Each row comes from the steps of one walk. Every step used is in the known rows, and no mark comes twice. Write the walk behind each row, first mark first.
Known rows:
daveb -> nise -> furefak: [-1.391 -0.195 -1.303 -1.779  0.137 -2.171  3.257 -4.736  1.546  1.477
 -4.655 -1.428  1.285 -1.243  4.632 -2.698 -2.620 -1.020  1.791  0.679
 -1.200  2.563 -0.351  0.515  2.105]
daveb -> kiteg -> furefak: [ 1.766  1.795 -1.269 -0.440 -1.207 -2.535  0.337  3.409  0.535 -2.350
  0.510  1.835  3.684 -1.162 -4.784 -0.492 -0.276  0.964  0.213  2.751
  0.006  0.583 -6.379  2.613  1.117]
deziga -> gavap -> nise -> valu: [-0.168 -3.281  4.026  0.836 -1.420  1.014 -5.193  1.174  1.622  1.396
 -2.826 -1.000 -3.108  1.459  0.516 -1.069 -0.029 -1.818 -1.984 -2.862
 -3.237  1.373  1.295 -1.856  1.023]
kiteg -> daveb -> nise -> furefak: [ 0.270  0.001 -1.092 -1.285  4.278 -3.490  2.819 -1.481  1.748 -1.683
 -4.026 -0.762  2.287 -1.611  4.917 -3.943 -3.579  0.947  2.773  1.179
 -0.629  1.806 -0.673  1.940  1.727]
kiteg -> furefak -> nise -> valu -> soga: [-0.295  0.170 -7.575  2.845  0.726  2.118  1.393  2.383  2.675  0.574
  4.003 -0.794 -2.566 -3.885 -1.468 -1.305 -3.788  1.610 -3.906  0.502
 -1.485  0.305  0.188 -2.087  0.064]
valu -> deziga -> gavap -> nise: [ 1.112 -0.316  2.620 -2.348 -2.541 -3.167 -4.903 -0.715 -1.206  0.939
  0.362  1.057  0.287  1.738  1.856  1.413  0.759 -0.960 -3.446 -0.769
 -2.273 -1.661  3.787 -2.738 -2.915]
gavap -> nise -> daveb -> kiteg -> furefak: [ 3.461 -0.426 -0.069 -0.376  0.262 -2.575 -0.702  5.545 -3.485 -2.216
 -4.056 -0.115  2.721 -0.080 -3.207 -3.916 -0.472  0.713  2.258  0.693
 -2.556  0.403 -5.309  0.980  0.357]
valu -> nise: [-1.634  5.318 -4.551 -0.651  2.192 -0.887  1.234 -1.172  0.854  0.938
  3.231 -0.407 -2.277 -0.232 -1.104  4.127  0.796 -2.372 -3.510  2.904
  2.915 -1.882  3.395  1.053  1.512]
gavap -> nise: [ 2.174  0.855 -0.533 -0.606  1.703 -3.985 -3.757 -0.645  1.349  1.581
  0.515  1.449  1.462  1.538 -0.848  0.014  1.878 -0.917 -1.331 -0.934
 -3.489 -2.677 -0.248 -0.989  3.728]
deziga -> gavap: [-3.990 -1.008  4.691  1.129 -2.494 -0.161 -3.208 -0.655  2.387  0.340
 -2.075  3.007  0.529  3.246 -2.063  6.302  0.111 -1.172 -1.793  1.847
  2.007  1.852  1.777  0.786 -3.168]
daveb -> nise -> valu -> deziga: [ 0.108  0.678 -3.007 -2.652 -3.751  0.085  3.889 -4.629  2.669 -0.453
  4.172 -0.877 -3.767 -5.316  5.491 -1.594 -1.311 -0.985 -0.771 -2.296
  0.639  1.218 -0.165 -0.577 -0.926]
gadinut -> deziga -> gavap -> nise -> daveb: [-0.409 -2.846  4.780  0.313  0.713  0.310 -4.038  1.432 -4.256  0.875
 -5.266 -1.409 -0.357  3.534  2.302  0.349  0.043 -1.062  1.412 -2.768
 -0.892 -0.553  1.997 -1.354 -0.452]
valu -> deziga: [-0.481  2.764 -2.725 -1.803 -2.579 -1.832  2.401 -4.114  2.575 -1.465
  7.287  2.592 -1.210 -2.439  2.371  3.540  0.321 -0.795 -2.526  1.200
  1.329 -0.669  0.144 -0.016 -3.024]
nise -> daveb -> kiteg -> furefak: [ 1.601  0.004 -0.149  0.329 -0.540 -1.040  1.294  4.831 -2.037 -3.092
 -3.385  0.653  2.256 -0.399 -3.854 -1.971 -1.101  0.573  2.616  1.890
 -0.354  1.921 -6.214  2.404 -0.818]
gavap -> nise -> gadinut -> soga: [ 1.988  0.957  2.066  3.641  3.147  0.075  0.066  0.317  3.684  2.498
  5.601  3.259  0.015  2.053  3.630 -0.691  1.850 -2.660 -0.074  0.553
 -3.078 -7.390  1.438  0.727  3.170]
kiteg -> daveb -> nise: [ 1.576  1.473 -2.463 -0.639  4.859 -4.779  1.670 -0.386  3.512 -1.939
 -1.010  2.120  3.459 -2.698  0.949 -1.813 -1.358  1.854  3.297 -0.125
  2.525 -0.705 -1.647  3.400  3.496]
valu -> nise -> daveb: [-1.961  1.453 -2.330  1.024  2.825  1.021  2.639  0.859 -2.595 -0.643
 -2.572 -1.393 -4.171  0.811  0.251  1.819  0.001 -2.791  0.693  1.367
  1.922  0.445  2.707  0.805 -1.338]
deziga -> gavap -> nise -> daveb -> kiteg: [-0.852 -1.469  5.105 -0.024 -2.736 -0.159 -2.575  2.251 -5.598  1.104
 -6.223 -0.923  1.855  6.593 -3.554 -2.457  1.545 -1.207 -0.485  0.404
 -3.286  1.107 -0.942 -2.398 -2.034]
gavap -> nise -> daveb -> kiteg: [ 0.283 -0.174  2.308  0.159 -1.357 -1.022 -0.981  1.313 -4.486  1.035
 -3.994 -1.107  1.725  5.324 -3.519 -3.630  2.010 -1.141  0.250  0.058
 -3.773  0.193 -2.673 -1.888  0.390]
deziga -> gavap -> nise: [ 0.483 -1.204  3.905 -0.543 -0.697 -2.904 -6.314  0.513 -0.166  1.918
 -2.895  1.325  1.477  3.652 -1.121  1.766  1.085 -1.277 -2.222 -0.540
 -2.537 -1.312  2.771 -1.682  0.063]
furefak -> nise -> daveb: [-0.575 -0.696 -3.960  1.848 -0.269  1.524  2.625 -2.623 -1.346 -0.521
 -3.937  0.121 -2.549  0.639 -2.174 -0.032 -0.308  0.558  3.969 -1.283
  1.570  1.945 -0.354  0.606 -1.002]
kiteg -> daveb -> nise -> gadinut: [ 0.669 -0.504 -1.948  1.827  9.055 -1.675  4.988  1.294  4.788 -1.693
  0.575  1.493  0.803 -3.558 -0.073 -0.562  1.974  1.287  5.048  1.365
  0.541  0.201 -0.761  2.377  2.565]
daveb -> kiteg -> furefak -> nise -> gadinut -> deziga: [ 0.922  2.196 -3.465 -0.162  2.638  2.709  3.277 -1.268 -0.419  0.631
  6.042 -1.790  2.422 -3.175 -1.899  0.534  2.234  3.122  1.855 -0.614
  3.122 -1.564 -2.645  1.283  5.101]

Write each row's walk:
[-3.206 -1.603  3.999 -0.741 -5.604  2.209 -1.329 -1.564  1.753 -0.876
  1.578  0.928 -3.706 -0.223  2.636  3.892 -1.137 -1.452 -3.445 -0.093
  1.593  2.847  2.790 -1.006 -6.258] : nise -> valu -> deziga -> gavap
[ 0.127  1.162 -0.835  0.153  7.828  0.143  3.001 -0.898  2.554 -0.087
  5.260 -0.740  2.742 -3.787  3.528  0.781  1.610  2.023  3.395 -1.324
  3.565 -2.396 -0.798  2.590  6.598] : kiteg -> daveb -> nise -> gadinut -> deziga
[ 1.333  0.507  4.064  2.165  0.179  0.657 -0.499 -0.097  2.088  1.949
  6.017  3.136 -1.072  1.837  5.890  0.358  1.080 -2.564 -1.567  0.535
 -2.204 -6.751  4.246 -0.567 -1.618] : valu -> deziga -> gavap -> nise -> gadinut -> soga
[-0.219 -0.645  4.143 -1.311 -4.209 -0.492 -1.259  1.020 -6.246  0.427
 -3.424 -1.111  0.847  5.161 -1.264 -2.627  1.248 -0.953 -1.457  0.351
 -2.997  0.930  0.104 -3.190 -4.335] : valu -> deziga -> gavap -> nise -> daveb -> kiteg
[-1.033  0.812 -1.567  0.612 -3.313  1.495  2.396 -1.803 -3.802  0.580
 -3.161 -0.756  0.611  4.031 -5.844 -2.518  1.140  0.640  1.411  0.311
  0.142  2.003 -2.800 -0.797 -0.870] : furefak -> nise -> daveb -> kiteg
[ 2.991  1.898 -8.162 -0.499 -0.541 -1.506  1.512 -1.497  1.473 -1.650
  0.655  1.541  0.795 -4.366 -4.402  0.301 -1.426  3.031  2.404 -0.158
  2.807  0.229 -2.561  2.615  1.900] : kiteg -> furefak -> nise
[ 2.899  2.666 -6.934 -0.937 -2.495 -0.845  1.731 -1.065 -0.641 -0.889
  0.265  0.550  2.478 -2.006 -6.510 -1.929 -0.722  3.324  1.340  0.514
  1.793  0.396 -4.130  1.591  1.451] : daveb -> kiteg -> furefak -> nise
[-0.668 -2.054  3.813 -1.113 -0.148 -1.996 -3.507 -0.709 -1.165  1.583
 -5.490 -1.287  1.001  3.349  3.495 -1.137 -1.329 -1.578 -1.556  0.834
 -4.695  1.382  2.670 -2.153 -0.927] : deziga -> gavap -> nise -> furefak
[ 0.287 -1.896  2.174  0.394  3.061 -0.396 -0.190  1.023  0.915  0.525
  1.717  0.559 -1.705 -0.120  0.552  2.049  3.780 -1.083 -0.414  0.978
 -3.330 -0.799  3.582 -2.729 -2.491] : valu -> deziga -> gavap -> nise -> gadinut
[-4.275  0.818  3.565  0.209  2.058  3.146 -1.040 -0.092 -0.147  1.680
  2.652 -1.305 -0.625  0.950  1.166  6.870  1.813 -0.930 -2.191  1.062
  4.547 -0.917  5.010  0.431 -0.076] : valu -> nise -> gadinut -> deziga -> gavap
[ 0.641  0.929  0.414  0.275  5.667  0.652 -0.345 -1.139  1.403  2.179
  6.299 -1.150  1.503 -1.050  2.241  1.986  3.708  0.312  0.312 -1.727
 -0.162 -3.809  0.123 -0.260  6.408] : gavap -> nise -> gadinut -> deziga
[-1.427 -0.929  1.650  0.304  0.648  2.849 -0.876  0.277  0.104  0.148
  1.084 -0.254  1.145 -1.480 -0.522  4.578  0.379  2.120  1.024 -0.388
  4.346  0.302  1.590  1.515 -0.052] : kiteg -> furefak -> nise -> gadinut -> deziga -> gavap
[-2.382 -1.115  1.037 -1.176 -6.577  2.816 -0.691 -3.259  0.698 -0.567
  1.365  0.208 -4.036 -0.749  1.505  2.692 -1.429 -0.109 -2.875 -1.090
  2.537  2.799  3.556 -1.457 -6.147] : furefak -> nise -> valu -> deziga -> gavap
[-0.888 -0.800  5.645 -0.968 -2.535  0.755 -2.916  1.286 -6.387  1.751
 -3.953 -2.014  2.730  6.097 -1.623 -2.296  1.504 -0.581 -0.760 -1.067
 -1.578 -0.168 -0.781 -2.228  0.018] : gadinut -> deziga -> gavap -> nise -> daveb -> kiteg
[ 2.115  1.565 -5.511 -2.395 -5.516  1.741  3.370 -2.349 -0.073 -2.223
  5.392 -1.261 -3.359 -5.096  0.498 -3.055 -1.473  1.431 -1.577 -1.296
  0.605  1.525 -1.972 -0.794 -2.497] : daveb -> kiteg -> furefak -> nise -> valu -> deziga
[ 3.024 -0.921  1.686 -2.092 -2.600 -1.803 -1.057  5.339 -5.274 -2.806
 -3.572 -0.526  1.699 -0.201 -1.133 -3.092 -1.468  0.796  0.564  0.875
 -1.868  0.934 -2.675 -0.310 -4.291] : valu -> deziga -> gavap -> nise -> daveb -> kiteg -> furefak
[-1.252 -0.031 -4.203  2.555  4.071 -0.033  1.542  3.058  3.938  0.054
  2.814 -0.452 -1.138 -2.813  1.905 -2.510 -3.776  0.832 -3.253  0.427
 -1.602 -0.424  0.840 -1.757  1.241] : kiteg -> daveb -> nise -> valu -> soga
[ 1.524  1.734 -2.131 -0.572  0.677 -0.734  1.930  5.299 -3.752 -2.713
 -2.513 -1.114  0.802 -0.896 -3.437 -1.721 -1.065  0.058  1.041  2.645
  0.719  0.741 -3.634  2.068 -0.756] : valu -> nise -> daveb -> kiteg -> furefak
[-4.165 -1.107  5.438  1.096  0.966  2.881 -1.590 -0.679  1.486  1.245
  2.096  0.425  0.695  1.408  0.724  6.655  1.859 -0.105 -0.663  0.368
  3.464  0.117  2.527  0.773 -0.118] : nise -> gadinut -> deziga -> gavap
[-0.098 -1.356  2.848 -2.818 -1.557 -2.048 -2.502 -1.828 -2.075  0.688
 -2.932 -1.569  0.078  1.741  5.613 -1.308 -1.750 -1.364 -2.488  0.581
 -4.466  0.964  3.631 -2.936 -3.304] : valu -> deziga -> gavap -> nise -> furefak
[-3.316 -0.609  2.757  0.564  0.042  3.469 -0.842 -2.303  0.489  1.707
  1.885 -0.282  0.338  0.921 -0.617  5.660  1.577  1.196 -0.124 -0.514
  4.444  0.189  3.068  0.286  0.063] : furefak -> nise -> gadinut -> deziga -> gavap
[ 0.829 -1.211 -1.096  0.802  3.072 -0.147  1.189  0.435  4.643 -1.841
 -1.319 -0.339 -1.608 -3.658  2.091 -3.725 -2.168  0.441  2.434 -2.395
  0.714  1.922 -2.269  2.364  3.762] : kiteg -> daveb -> nise -> valu
[ 2.527  1.667 -2.744  3.603  1.578  1.847  3.505 -0.292  3.935  0.654
  5.607  3.327 -0.500 -1.729  1.487 -0.355 -0.305 -0.308  2.404  0.885
  1.121 -5.430 -0.198  3.071  1.983] : kiteg -> furefak -> nise -> gadinut -> soga
[ 0.266 -2.937  3.473 -0.397 -0.918 -0.802 -2.276  1.316 -4.274 -0.346
 -4.825 -0.166 -2.129  2.593  2.673 -0.214 -0.095 -1.507  0.802 -1.529
 -2.325  0.385  2.855 -2.375 -4.939] : valu -> deziga -> gavap -> nise -> daveb
[-1.760 -0.476  2.470 -0.341 -0.876  3.253 -0.767  0.741 -1.823  0.716
  0.799 -1.050  2.501  0.276 -2.389  2.915  0.948  2.357  0.290  0.213
  3.765  0.477  0.513  0.521 -0.320] : daveb -> kiteg -> furefak -> nise -> gadinut -> deziga -> gavap
[ 1.874 -0.370 -4.515  0.590 -3.155  2.845  1.218  0.028  1.327 -0.939
 -0.206 -1.552 -2.281 -3.141 -3.989 -3.895 -1.652  1.638  0.969 -1.817
  0.322  2.895 -4.159  0.902  2.292] : daveb -> kiteg -> furefak -> nise -> valu
[-0.403 -0.434 -4.257  1.443 -2.190  3.402  1.068 -3.701  3.668  0.569
  0.793 -0.852 -4.316 -1.958 -2.018 -0.975 -0.710  0.399  0.264 -2.803
  0.954  2.337 -1.130  0.225  2.679] : furefak -> nise -> valu
